What can hang from each mark
Z835: Z367 Z867
Z183: Z367
Z234: Z367 Z874
Z867: Z551
Z551: Z545 Z867
Z367: Z183 Z234 Z835
Z545: Z551

Every row comes from one small tree of marks. The marks that hang from a mark follow it in brackets, in the order of their numbers. Every link used is in the known rows. Which tree was each row made from?
Known rows
Z835(Z367(Z234(Z874)) Z867(Z551)): [ 8.51 -1.28 -0.62 -1.33  1.89 -2.83  2.95  2.03  1.25  0.89 -0.40  4.68
 -1.35 -0.63  2.82  0.23 -1.05]
Z835(Z867(Z551)): [ 3.30 -0.02  0.67 -1.07  0.54 -2.15  0.84 -0.27  1.19 -0.31  1.05  0.13
 -1.78  0.81  4.31  0.01  1.09]
Z234(Z367(Z183 Z835(Z867(Z551(Z545)))) Z874): [ 4.26 -5.32 -3.74 -1.14  0.84 -4.72  2.62  2.35  1.11  5.29 -2.20  3.02
  4.07 -7.30 -0.93  0.21 -0.44]
Z835(Z367(Z183) Z867): [ 4.79 -4.38 -1.32  0.11  2.41 -4.85  1.11  5.17  2.49  1.22 -0.63  2.77
 -2.48  1.14  2.93 -0.33  1.48]
Z183(Z367(Z234(Z874))): [ 3.53  0.19 -2.49  0.28  2.95  0.48  0.40  0.58  0.33  0.48 -1.27  4.73
  1.10 -1.30 -0.42  1.44 -1.75]
Z545(Z551(Z867)): [ 1.96 -0.27  2.42 -0.82 -0.34 -3.85  2.62 -0.43 -1.25 -1.81  0.65  0.95
 -2.07 -2.08  5.61 -0.18  0.56]
Z183(Z367): [ 1.73  0.35 -2.83  1.72  3.01 -0.69 -1.71  1.05  0.55  1.33 -1.44  2.71
  0.53  0.36  1.83  0.48 -0.13]
Z367(Z183 Z234 Z835): [ 1.36 -4.61  0.18 -1.15 -0.63 -4.82  3.55 -0.43  0.92  5.02 -1.26 -3.70
 -1.76 -1.54 -7.76  3.73 -0.05]
Z183(Z367(Z234(Z874) Z835(Z867))): [ 5.49 -1.01 -3.32  0.60  3.13 -1.90  1.82  1.90  0.69  2.18 -2.51  3.75
  0.12 -3.08 -0.52  2.26 -0.13]
Z835(Z367(Z183 Z234(Z874)) Z867): [ 6.55 -4.57 -1.09 -1.38  2.33 -3.69  3.35  4.70  2.30  0.38 -0.40  4.72
 -1.80 -0.40  0.71  0.66 -0.10]
Z545(Z551): [ 0.32  0.56  1.50 -0.34  0.07 -1.82  0.96  0.00 -0.58 -0.02 -0.17  0.68
 -1.26 -2.20  3.30 -0.48  0.40]
Z835(Z367(Z183 Z234(Z874)) Z867(Z551(Z545))): [ 8.93 -4.30 -0.80 -2.50  3.12 -5.07  2.55  2.15  0.99  3.66  0.09  2.66
 -2.22 -0.54  0.82  0.58 -0.78]
Z835(Z367(Z183 Z234) Z867(Z551(Z545))): [ 8.07 -3.93 -0.13 -2.74  3.22 -5.77  2.24  1.56  1.41  3.93  0.30  1.06
 -3.44  0.97  1.00  0.77 -0.40]
Z367(Z183 Z234(Z874) Z835(Z867(Z551))): [ 5.00 -5.15 -0.24 -1.56 -0.36 -5.35  4.62  0.28  1.13  4.45 -0.67 -1.55
 -1.29 -3.34 -5.00  3.24  0.09]
Z367(Z234(Z874) Z835(Z867)): [ 5.29 -1.80 -0.75 -1.58  0.16 -1.60  5.11  1.08  0.26  1.24 -1.53  1.46
 -0.57 -4.86 -3.13  2.53  0.09]
Z867(Z551): [ 1.67  0.81  0.76  0.01 -0.69 -1.74 -0.75 -3.11 -0.36  2.64  0.62 -2.09
  0.01  0.85  0.77 -0.01 -0.95]

Write each row's tree
[ 6.97 -1.67 -0.61 -2.47  0.66 -2.67  4.51 -0.68 -0.83  3.45 -1.13 -0.06
 -0.87 -4.97 -3.20  2.51 -0.34] -> Z367(Z234(Z874) Z835(Z867(Z551(Z545))))
[ 7.78 -3.83 -0.62 -1.38  1.77 -4.77  2.87  2.54  2.03  2.20 -0.01  3.39
 -1.90  0.15  1.34  0.67 -0.74] -> Z835(Z367(Z183 Z234(Z874)) Z867(Z551))
[ 1.64 -5.43 -1.04  0.45  0.00 -6.29  1.81  2.50  1.52  4.40 -1.41 -3.34
 -2.16 -1.51 -2.13  1.97  2.74] -> Z367(Z183 Z835(Z867))
[ 4.23 -5.67 -0.70 -1.55 -0.07 -4.54  4.92  1.84  1.35  3.13 -1.03 -0.53
 -1.32 -3.75 -5.30  3.30  0.58] -> Z367(Z183 Z234(Z874) Z835(Z867))
[ 5.22 -1.23 -1.21 -0.27  1.31 -0.78  2.11  2.23  0.04  1.06 -1.48  4.57
  0.53 -1.34 -1.53  0.12 -2.15] -> Z835(Z367(Z234(Z874)))
[ 5.08 -2.64 -3.80 -1.09  1.05 -2.76  2.66  1.94  0.27  4.00 -2.61  4.46
  4.62 -8.14  0.59 -0.34 -0.80] -> Z234(Z367(Z835(Z867(Z551(Z545)))) Z874)
[ 3.54 -3.50 -0.55 -0.45  1.41 -3.36  1.68  2.21  1.30  2.72 -0.93  1.71
 -1.31  1.10 -2.86  0.92 -1.33] -> Z835(Z367(Z183 Z234))
[ 1.45 -3.97  0.54 -2.02 -0.30 -1.20  2.98 -0.06  0.90  0.76  0.93  0.85
  0.10 -1.17 -5.33  2.00 -1.77] -> Z367(Z183 Z234(Z874))
[ 4.43 -0.76 -3.44  1.04  2.56 -1.45  1.06  0.86 -0.09  3.19 -2.86  2.92
  1.04 -3.19 -2.36  2.36 -0.98] -> Z183(Z367(Z234(Z874) Z835))
[ 4.63 -0.45  0.36 -2.32  1.84 -2.29  0.64 -0.63  0.14  1.14  1.16 -0.63
 -2.14  0.01  3.78 -0.14  1.13] -> Z835(Z867(Z551(Z545)))
[ 3.44 -0.32 -2.69  0.90  2.74 -2.09  0.84  0.33  0.38  3.43 -2.71  1.39
 -0.21 -1.40 -2.19  2.62 -0.44] -> Z183(Z367(Z234 Z835))
[ 3.64 -4.61  0.70 -1.84 -0.28 -6.27  4.14 -0.55  1.66  4.87 -0.58 -3.69
 -3.05 -1.00 -4.66  3.75  0.73] -> Z367(Z183 Z234 Z835(Z867(Z551)))
[ 5.12 -0.28 -2.40  0.37  3.05 -3.12  1.22  0.19  0.91  3.41 -2.22  1.47
 -1.12 -1.19  0.04  2.59 -0.01] -> Z183(Z367(Z234 Z835(Z867(Z551))))
[ 6.06 -0.73 -3.10  0.64  2.83 -2.45  1.59  0.74  0.50  3.16 -2.34  3.05
  0.19 -2.76 -0.15  2.32 -0.44] -> Z183(Z367(Z234(Z874) Z835(Z867(Z551))))
[ 6.70 -3.42  0.10 -1.47  1.95 -5.47  2.58  1.87  2.50  2.50  0.15  1.83
 -3.01  1.81  1.44  1.00 -0.27] -> Z835(Z367(Z183 Z234) Z867(Z551))
[ 1.71 -1.96 -2.47 -0.61  0.63 -3.32  2.39  1.98  2.00  2.62 -2.63  2.64
  2.50 -4.47  0.95  0.49  0.35] -> Z234(Z367(Z835(Z867)))
[ 6.14 -1.49 -0.34 -1.59 -0.27 -2.54  4.64 -0.54 -0.08  2.42 -1.26  0.43
 -0.53 -4.41 -2.78  2.57 -0.34] -> Z367(Z234(Z874) Z835(Z867(Z551)))
[ 4.47 -3.90 -1.10 -0.21  1.23 -2.75  1.97  2.74  0.77  2.46 -1.10  3.23
 -0.09 -0.63 -3.02  0.67 -1.88] -> Z835(Z367(Z183 Z234(Z874)))
[ 3.26 -5.21 -0.95 -0.39  0.59 -7.26  1.29  0.64  0.59  6.59 -0.95 -4.90
 -2.49 -1.63 -2.12  1.82  2.35] -> Z367(Z183 Z835(Z867(Z551(Z545))))
